Each row comes from the steps of one path. Every step used is in the known rows, and no mark comes twice. Write the path behind each row, first mark first.
Known rows:
kibu -> gozi -> vuzer -> dabub: [ 0.08 -0.44  0.73 -1.18 -0.39  0.96 -0.34  0.43 -2.57  0.83  2.18 -0.44
 -1.38 -0.89 -0.81  0.86 -3.45  2.51  0.06  1.39 -0.16 -0.27  0.71 -0.55
  0.44 -0.37 -0.48  0.25  3.27]
gelom -> gugokuf -> dabub -> kibu -> gozi -> vuzer: [-0.62  2.11 -0.90  1.01 -2.22 -1.26  1.71 -2.46  0.11 -1.71 -1.74  0.10
 -0.96 -0.27  0.58  2.95 -0.86  5.51 -0.75  1.44  1.17  0.62 -0.63 -0.90
 -0.63  0.12  0.14 -0.09 -4.72]
bugu -> gugokuf -> gelom -> vuzer -> dabub -> kibu: [ 1.28  0.78  0.22  0.29 -0.99  2.43 -0.12 -0.72  1.60  0.12 -0.91 -0.56
  0.58 -0.54 -0.55 -4.59  0.97 -3.45  2.98  0.21  1.83 -0.04  1.13 -1.63
 -0.12  0.37 -0.51  1.66 -1.66]
gozi -> kibu -> gelom -> gugokuf -> dabub: [ 0.14  0.00 -1.07 -0.78  0.25 -2.09  0.04 -1.68 -2.14 -1.56  0.00  0.88
 -0.63  0.40  0.56  2.99  3.18  6.19 -0.86  0.70 -2.14  0.60 -3.10  0.31
 -0.97  0.02 -1.37 -0.47 -8.34]
kibu -> bugu: [-0.54  0.65  0.33 -0.64  0.25 -0.97 -1.37  2.53  0.26  1.41  0.86  0.40
 -0.38  1.32  2.06  2.54 -1.73  1.94 -0.83 -1.20 -2.82 -0.65  1.07  1.34
  0.29 -0.42  0.33 -0.55  3.04]
gozi -> kibu -> bugu -> gugokuf -> dabub: [-0.13  0.06  0.04 -1.84 -0.58 -1.01  0.18  0.48 -2.49 -0.34 -0.82  0.99
 -1.79  0.80  2.36 -0.82  0.74 -2.19  1.63 -0.09 -2.68  0.30 -0.72  0.20
 -0.17  0.13 -0.28  0.66 -4.69]
gozi -> kibu -> bugu -> gugokuf -> gelom -> vuzer -> dabub: [ 1.33 -1.05  0.22 -1.22 -0.56  0.59  0.28 -0.16 -1.75  0.11 -1.20  0.45
 -1.67  0.88  1.35 -2.56  1.71 -1.27  2.67  0.73 -3.66  0.19  1.17 -1.21
 -0.50 -0.71 -0.98  1.74 -6.92]
gelom -> gugokuf: [-0.84  2.33 -0.84  0.26 -0.84 -3.90  0.31 -0.60 -0.99 -0.71  0.50  0.52
  0.08  0.67  0.57  2.03 -0.27  7.87 -0.41 -0.95  0.08  0.73 -1.77  0.38
 -0.53 -0.39 -0.20 -0.08 -0.33]
gozi -> vuzer: [-0.21 -1.32  0.54 -0.80 -0.15 -0.73 -0.86  0.04 -1.80  0.11  2.36  0.09
 -1.36 -0.07 -1.28 -0.85 -2.43  0.67  0.42 -0.97 -0.25  0.29 -0.39 -1.38
  0.61 -0.46 -0.02 -0.54  3.14]
vuzer -> dabub -> kibu -> bugu: [-0.03  0.04  0.26  0.52 -0.12  0.01  1.02 -1.42  0.89  1.31 -0.78 -0.38
  0.73  0.69 -0.12  0.56 -0.22 -0.56 -2.81 -1.17 -2.58 -0.64 -2.82  2.43
  0.14 -0.17  1.35 -0.28  4.00]
gelom -> gugokuf -> bugu -> kibu -> gozi -> vuzer: [ 1.15  0.98 -0.27  0.36 -1.15 -2.17  1.13  1.40 -3.53 -1.41 -1.08  0.21
 -0.66  0.25  0.06  0.02  0.32  3.46  1.40  2.03  0.68  0.83  3.57 -1.61
 -0.32 -0.80 -0.28  0.57 -1.92]
rerep -> suzas: [-0.76  0.86 -0.22 -0.65  0.89  0.95 -0.86  0.06 -0.03  0.20  3.90  0.31
 -0.86 -0.32  0.86  2.67 -2.69 -1.93  2.43 -2.32  5.34 -0.28 -1.92  2.15
  0.52  2.43 -0.11 -2.38  6.39]
gugokuf -> gelom -> vuzer -> dabub -> kibu -> gozi: [ 1.20 -1.00 -0.47  1.43 -0.27  3.99  0.93 -1.20  3.35  0.94 -1.40 -0.70
  0.58 -0.95 -0.05 -0.49  1.25 -0.83 -0.47  1.47  1.93 -0.61  3.11 -1.16
 -0.06 -0.89 -0.42 -0.42 -4.68]
kibu -> gelom -> gugokuf -> bugu: [ 0.29  1.73 -0.45  0.29  0.72 -1.43 -2.56  2.22 -0.47 -1.00  0.07 -0.04
  1.08  1.02 -0.20  4.23  1.09  5.90  0.05  0.91 -1.17  0.01 -0.09  0.40
 -0.73  0.14 -1.38 -0.55 -1.76]
gugokuf -> gozi -> kibu -> bugu: [-0.74 -2.38  0.11  0.43  0.75 -0.70 -1.50  2.38  0.49  0.77 -1.63  0.65
  0.09  0.50  2.63  1.62 -0.20 -2.81 -0.19  0.59 -0.70 -0.05  1.25  0.83
  0.34 -1.26  0.31 -0.78 -4.78]
bugu -> gugokuf: [-0.82  2.02  0.58 -1.55 -0.21 -1.47 -1.55  1.73 -1.57  0.31  1.82  0.15
  0.19 -0.08  0.28 -2.79 -1.19 -1.39  2.43 -1.55  1.54  0.26 -0.89  0.18
  0.32  1.02 -0.26  1.11  5.16]
bugu -> gugokuf -> gelom -> vuzer -> dabub: [ 2.24  0.99  0.33 -0.62 -0.85  2.73 -0.23  0.21  0.24 -0.17 -0.76 -0.31
  0.38 -0.63 -0.59 -5.17  0.01 -2.06  4.52  0.09  1.88  0.02  0.44 -1.79
  0.04  0.07 -1.15  1.75 -1.29]
gugokuf -> dabub: [ 1.05  0.77 -0.76 -0.78 -0.13  1.43  1.76 -0.47  0.30 -0.91 -1.76  0.69
  0.47 -0.99  0.57  0.17 -1.15 -2.05 -0.36 -1.38  3.45 -0.06 -4.41  1.34
  0.73  0.41  0.39 -2.11  0.21]
gelom -> gugokuf -> bugu -> kibu -> dabub: [ 1.14  2.20 -1.17  0.93 -0.45 -2.90  2.35  0.84 -2.18 -2.00 -1.39  0.17
  1.19  0.71 -0.86  0.35  1.53  2.98  0.11  0.56 -1.28  0.73 -0.04  0.10
 -0.36 -0.63 -0.19  0.11 -1.03]
bugu -> gugokuf -> gozi -> kibu: [-0.81 -0.23  0.56 -0.71  0.01 -1.16 -1.88  2.11 -1.30  0.01 -0.32  0.35
  0.32 -0.41  1.27 -3.08 -0.28 -4.67  3.04  0.15  2.06  0.55 -0.16 -0.25
  0.25  0.23 -0.28  1.16 -1.45]
dabub -> kibu -> gozi: [-3.97  0.32 -0.28  1.09  0.46 -1.26 -0.76  0.23  2.16  1.99  2.22 -0.40
  0.34 -0.37  1.35  3.84  0.36 -0.93 -4.69  0.32  1.67 -0.55  3.45  1.23
  0.10  0.60  1.30 -1.07  3.17]
gelom -> vuzer -> dabub -> kibu -> bugu: [ 1.01 -0.76  0.24  0.48  0.38  0.72  1.43 -1.66  1.72  0.28 -0.94 -0.05
 -0.73  0.45 -0.83 -0.06 -0.60  1.75 -1.67 -0.60 -0.82  0.00  0.31 -0.66
 -0.55 -0.02  0.57  0.77  2.81]
rerep -> kibu -> dabub: [-4.42  2.12 -1.31  0.03  1.27 -1.35  2.81 -2.28  1.60 -3.33  3.02 -0.18
  1.47 -0.06 -3.22  4.02  1.52  5.83  0.58 -1.50 -1.73  0.28 -2.46  1.59
 -0.30  0.97 -0.66 -1.83 -2.08]
gugokuf -> gelom: [ 0.33 -0.40 -0.67  0.62 -0.08  2.03 -0.61  0.67  2.16  1.21  0.03 -0.14
  1.60 -0.48  0.97 -0.54  1.40 -2.44  0.17 -0.57  1.64 -0.71  0.70  0.57
  0.81 -1.07 -0.25 -2.07 -4.01]

Which path is each row?
[ 3.47  1.44 -0.61 -0.46  0.28 -1.04  1.42 -1.01 -2.25 -1.44  0.12  0.57
  1.13 -0.48 -0.64  0.00  3.28  7.86 -0.85  0.44 -0.25  0.10 -1.77  0.50
 -0.43  0.14 -0.70  0.44 -0.36] : bugu -> kibu -> gelom -> gugokuf -> dabub
[-1.78 -0.60 -0.25  1.36  1.68 -0.50 -1.80 -0.75  3.44  0.71  1.90 -0.38
  0.43  0.30 -0.73  3.55  2.05  2.72 -4.21 -0.16 -0.13 -0.34  2.04 -0.28
 -0.75  0.95  0.17 -0.38  2.27] : dabub -> kibu -> gelom -> vuzer
[ 0.25 -0.12  0.10  0.41  0.77  0.37 -0.06 -2.01  0.89  0.89  0.68 -0.62
  1.59 -0.05 -1.67  1.13  1.21  1.34 -3.28 -0.78 -1.49 -0.64 -4.29  2.37
 -0.05  0.37  0.47 -0.55  4.28] : vuzer -> dabub -> kibu -> gelom
[-0.80  0.11 -0.86  1.03 -0.68 -3.62 -0.03 -0.24 -0.72 -0.93 -1.69  0.72
  0.19  0.38  1.53  1.89  0.66  4.47  0.24  0.65  0.47  1.03 -0.94 -0.01
 -0.59 -1.12 -0.23 -0.01 -6.91] : gelom -> gugokuf -> gozi -> kibu
[ 0.79 -2.31 -0.22 -1.20  1.81 -0.49 -0.30 -1.43 -1.85 -0.50  1.19  0.53
 -1.08  0.19 -0.97  0.94  2.78  3.99 -1.21  0.26 -2.42  0.40 -1.70 -0.45
 -0.85 -0.06 -1.41  0.30 -3.09] : gozi -> kibu -> gelom -> vuzer -> dabub
[ 0.54  1.74  0.60 -0.66 -0.95  1.14 -2.24  3.04  0.62  1.21 -0.25 -0.11
  0.14  0.98  2.39 -1.06 -0.91 -1.17  3.13  0.02 -2.40 -0.83  2.71 -0.04
  0.27 -0.24 -0.58  0.99 -1.55] : kibu -> bugu -> gugokuf -> gelom
[-2.59  1.38  0.45  0.56 -0.37 -1.71 -1.60  0.96  1.96  1.54  0.71 -0.27
  0.05  1.24  1.68  0.88  0.07 -2.03 -1.63 -0.81 -1.97 -0.47  2.33  0.86
 -0.14  0.76  1.24  0.76  3.44] : dabub -> kibu -> bugu -> gugokuf
[ 1.76 -1.34 -0.56  1.46 -0.13  3.56  1.24 -1.96  3.45  0.57 -1.85 -0.50
  0.94 -0.63 -0.65 -1.81  1.85 -1.99 -0.31  0.23  1.60 -0.41  1.11 -0.96
  0.06 -0.89 -0.13 -0.68 -4.07] : gugokuf -> gelom -> vuzer -> dabub -> kibu
[ 1.01 -0.52  0.06 -0.27  0.99  0.27  0.77  3.86 -2.31  0.42 -0.64  0.20
  0.67 -0.59  0.75 -0.84  1.18 -5.53 -0.39  1.15  2.93 -0.17  4.54  0.51
  0.79 -0.44  0.47 -1.09  2.94] : gugokuf -> bugu -> kibu -> gozi
[ 0.73 -1.08 -0.02  0.48  0.62  0.59  1.92 -2.35  1.39  0.01 -0.53 -0.09
 -0.31 -0.24 -1.71 -1.04 -0.16  1.05 -1.94 -0.97  1.25  0.32 -0.91 -0.66
 -0.41  0.26  0.56  0.35  3.69] : gelom -> vuzer -> dabub -> kibu
[ 0.83 -0.45  1.30 -0.45 -1.31  0.34 -0.37 -1.33 -1.69  0.17  0.45 -0.59
 -1.33  0.50 -1.72 -2.69 -2.37 -0.79  1.27 -0.12 -3.23  0.02 -1.38 -1.02
  0.15 -0.10  0.47  1.65  3.52] : gozi -> vuzer -> dabub -> kibu -> bugu -> gugokuf
[ 0.15 -0.74  0.03  0.44  0.67  0.97  1.56 -1.70  1.41  0.40 -0.11 -0.26
 -0.65 -0.57 -1.14  0.43 -0.68  1.83 -2.10  0.30  1.63  0.09  1.22 -0.80
 -0.53  0.25  0.32  0.63  3.56] : gelom -> vuzer -> dabub -> kibu -> gozi
[-4.35  0.39  0.06 -0.93  0.45 -0.35  1.04 -1.37 -0.18 -2.22  3.30 -0.05
 -1.16 -0.81 -1.57  3.79 -0.05  6.50  2.20  0.67  1.53  0.29  3.02 -0.66
 -0.21  0.70 -0.73 -1.25 -3.03] : rerep -> kibu -> gozi -> vuzer
[ 0.39 -1.67  0.66  0.05 -0.61  0.21  0.74 -2.64 -1.14  0.18  0.85 -0.52
 -0.76 -0.17 -2.54 -1.83 -1.51 -0.93 -1.11 -0.73 -1.22  0.16 -2.88 -0.42
  0.41 -0.40  0.77 -0.02  3.56] : gozi -> vuzer -> dabub -> kibu
[-0.28 -0.25 -0.04  0.52  0.11 -0.19  1.53 -2.43  0.57  0.94 -0.19 -0.37
  1.21 -0.20 -1.20 -0.66  0.54 -1.60 -3.08 -1.58  0.05 -0.26 -4.41  2.38
  0.34  0.10  1.37 -0.79  4.48] : vuzer -> dabub -> kibu
[ 0.33  1.55  0.16 -0.60 -0.81  1.20 -1.60  1.54  0.25  0.64  0.53 -0.24
  1.08 -0.45  0.78 -3.61  0.40 -3.55  3.65 -0.44  1.85 -0.27  0.64 -0.41
  0.52  0.15 -0.76  0.56 -1.12] : bugu -> gugokuf -> gelom
[ 1.31 -3.01  0.14  0.29  1.70  1.05 -1.34  0.53  0.34 -0.37 -1.48  0.26
  0.49 -0.50 -0.23  0.74  0.93  0.38 -0.02  1.39  0.30  0.16 -1.08 -0.18
 -0.30 -0.76 -0.87 -0.07 -4.73] : gugokuf -> gozi -> kibu -> gelom -> vuzer -> dabub
[ 1.46 -0.49  0.76  0.75  0.02  1.40  0.22 -0.31  2.04  0.02 -2.31 -0.26
 -0.24  0.06 -0.49 -1.76 -1.64 -0.66  0.85  0.44  0.38  0.09  1.13 -1.29
 -0.52  0.14  0.31  1.99  1.95] : gelom -> vuzer -> dabub -> kibu -> bugu -> gugokuf -> gozi
[-0.99  2.52  0.07 -0.67 -1.11  0.80  0.17  0.29  0.32 -0.23 -0.60 -0.08
  0.08 -1.07  1.12 -1.10 -0.98 -3.71  1.16  0.37  3.51 -0.07 -0.31  0.18
  0.16  1.71  0.28  0.70  1.30] : bugu -> gugokuf -> dabub -> kibu -> gozi
[ 1.42  0.06  1.40 -0.69 -0.85  0.96 -1.82  1.55 -1.73 -0.40 -0.73 -0.34
  0.22 -0.70 -1.04 -4.72 -3.43 -3.35  4.79  0.37  1.75  0.34 -1.67 -1.18
  0.57  0.11 -0.38  1.95  2.55] : bugu -> gugokuf -> gozi -> vuzer -> dabub
[ 0.47  0.12 -0.65  0.67  0.60  2.14  0.72 -1.73  3.19 -1.06 -1.55  0.08
  0.49 -0.76 -0.33  2.43  0.92  0.08 -2.47  0.04  2.44 -0.29 -1.59  0.08
 -0.30  1.10  0.19 -1.35 -1.03] : gugokuf -> dabub -> kibu -> gelom -> vuzer
[ 1.49 -0.03 -0.64  0.38  1.21 -0.21  1.98  2.75 -1.72 -0.86 -0.52 -0.04
  1.82  0.00 -1.51 -1.47  1.57 -5.81 -0.73 -0.01 -0.46 -0.03  0.69  0.83
  0.74 -0.34  0.36 -1.13  3.09] : gugokuf -> bugu -> kibu -> dabub
[-2.15 -0.60 -1.33 -0.42  1.03 -2.71  1.38 -0.78 -1.64 -0.54  2.38  0.28
  0.00  0.38 -0.90  1.72  1.80 -0.02 -2.55 -0.79 -4.42  0.43 -3.08  1.13
 -0.09 -0.21 -0.44 -0.79 -2.63] : gozi -> kibu -> dabub
[-1.28 -1.43 -0.18 -1.13  0.63 -2.42 -0.27  0.67 -1.77  0.87  0.79  0.95
 -1.58  1.33  2.32  1.57  1.32 -0.01 -1.33 -0.64 -3.87  0.10  0.58  0.94
 -0.10 -0.70  0.11 -0.54 -3.25] : gozi -> kibu -> bugu
[ 2.06 -1.05 -0.33  1.45 -0.35  3.82  0.82 -1.16  3.59  0.83 -2.29 -0.45
  0.50  0.10  0.28 -0.85  1.30 -1.00 -0.01  0.56 -0.45 -0.73  2.29 -0.97
 -0.07 -1.17 -0.14 -0.24 -4.81] : gugokuf -> gelom -> vuzer -> dabub -> kibu -> bugu
[-1.29 -0.25  0.35 -1.72 -0.16 -2.48 -1.01  1.20 -2.74  0.49  0.96  0.81
 -1.79  1.28  2.30 -0.61  1.06 -1.01  1.13 -0.39 -3.81  0.32  0.72  0.16
 -0.26 -0.03 -0.28  1.05 -2.54] : gozi -> kibu -> bugu -> gugokuf
[-0.30  0.74 -0.57  0.59 -0.60  1.26  1.40 -0.76  2.68 -0.09 -2.58  0.30
  0.34  0.05  1.68  2.15 -0.39 -2.89 -2.32 -0.65  0.71 -0.56 -1.62  1.54
  0.30  0.53  1.37 -1.68 -0.93] : gugokuf -> dabub -> kibu -> bugu
[ 1.69 -1.39  0.81 -1.09 -0.59  0.51  0.48 -1.44 -2.85 -0.21  1.11 -0.20
 -1.00 -0.32 -2.62 -2.46 -2.82  0.69  0.97 -0.90 -1.14  0.24 -3.77 -0.57
  0.61 -0.69 -0.07  0.02  3.99] : gozi -> vuzer -> dabub
[-3.45 -0.59  0.19  0.94 -0.11 -0.80 -0.96 -0.24  1.20  1.60  2.56 -0.63
 -0.87 -0.35  0.33  2.93 -0.75 -0.58 -3.51  0.92  0.61 -0.33  3.98 -0.45
  0.13  0.30  1.00 -0.58  2.51] : dabub -> kibu -> gozi -> vuzer
[ 1.08  0.10  0.58 -0.07 -0.02  0.67  0.89 -1.20  1.01  0.04 -0.94 -0.16
 -0.91  0.43 -0.83 -1.85 -0.91  0.93  0.32 -0.38 -0.71  0.18  0.62 -1.21
 -0.67  0.55  0.26  2.06  3.36] : gelom -> vuzer -> dabub -> kibu -> bugu -> gugokuf
[ 1.10 -2.40  0.87  1.27  0.43  1.82 -2.02  0.21  1.38  0.13 -1.02 -0.75
  1.00 -0.60 -1.69  0.24 -1.88 -1.08 -0.11  1.22  0.12 -0.32 -1.52 -0.27
  0.41 -0.73  0.16 -0.22  0.24] : gugokuf -> gozi -> vuzer -> dabub -> kibu -> gelom
[ 1.46 -1.28  0.40 -0.37  0.51  0.73  0.55  3.37 -3.16  0.00 -0.33  0.03
 -0.24 -0.57 -0.15 -1.60  0.33 -5.55  0.58  1.66  2.16 -0.01  5.11 -0.88
  0.83 -0.59  0.28 -0.66  2.37] : gugokuf -> bugu -> kibu -> gozi -> vuzer
[-1.80 -0.06  1.00  1.18 -0.75 -0.59 -2.39  1.37  2.05  1.02 -0.22 -0.50
 -0.34  0.90  1.21  0.26 -1.39 -3.21 -0.03  0.45 -1.69 -0.35  3.32 -0.62
  0.04  0.18  1.10  1.13  1.20] : dabub -> kibu -> bugu -> gugokuf -> gozi -> vuzer
[-0.32  1.03  0.78 -0.38 -0.12 -0.32 -2.49  2.96  0.04  0.32 -0.17  0.01
  1.16 -0.56  0.81 -2.67 -2.19 -3.65  3.40 -0.29  3.30  0.15 -0.13  0.06
  0.50  0.45 -0.09  1.03  2.88] : bugu -> gugokuf -> gozi
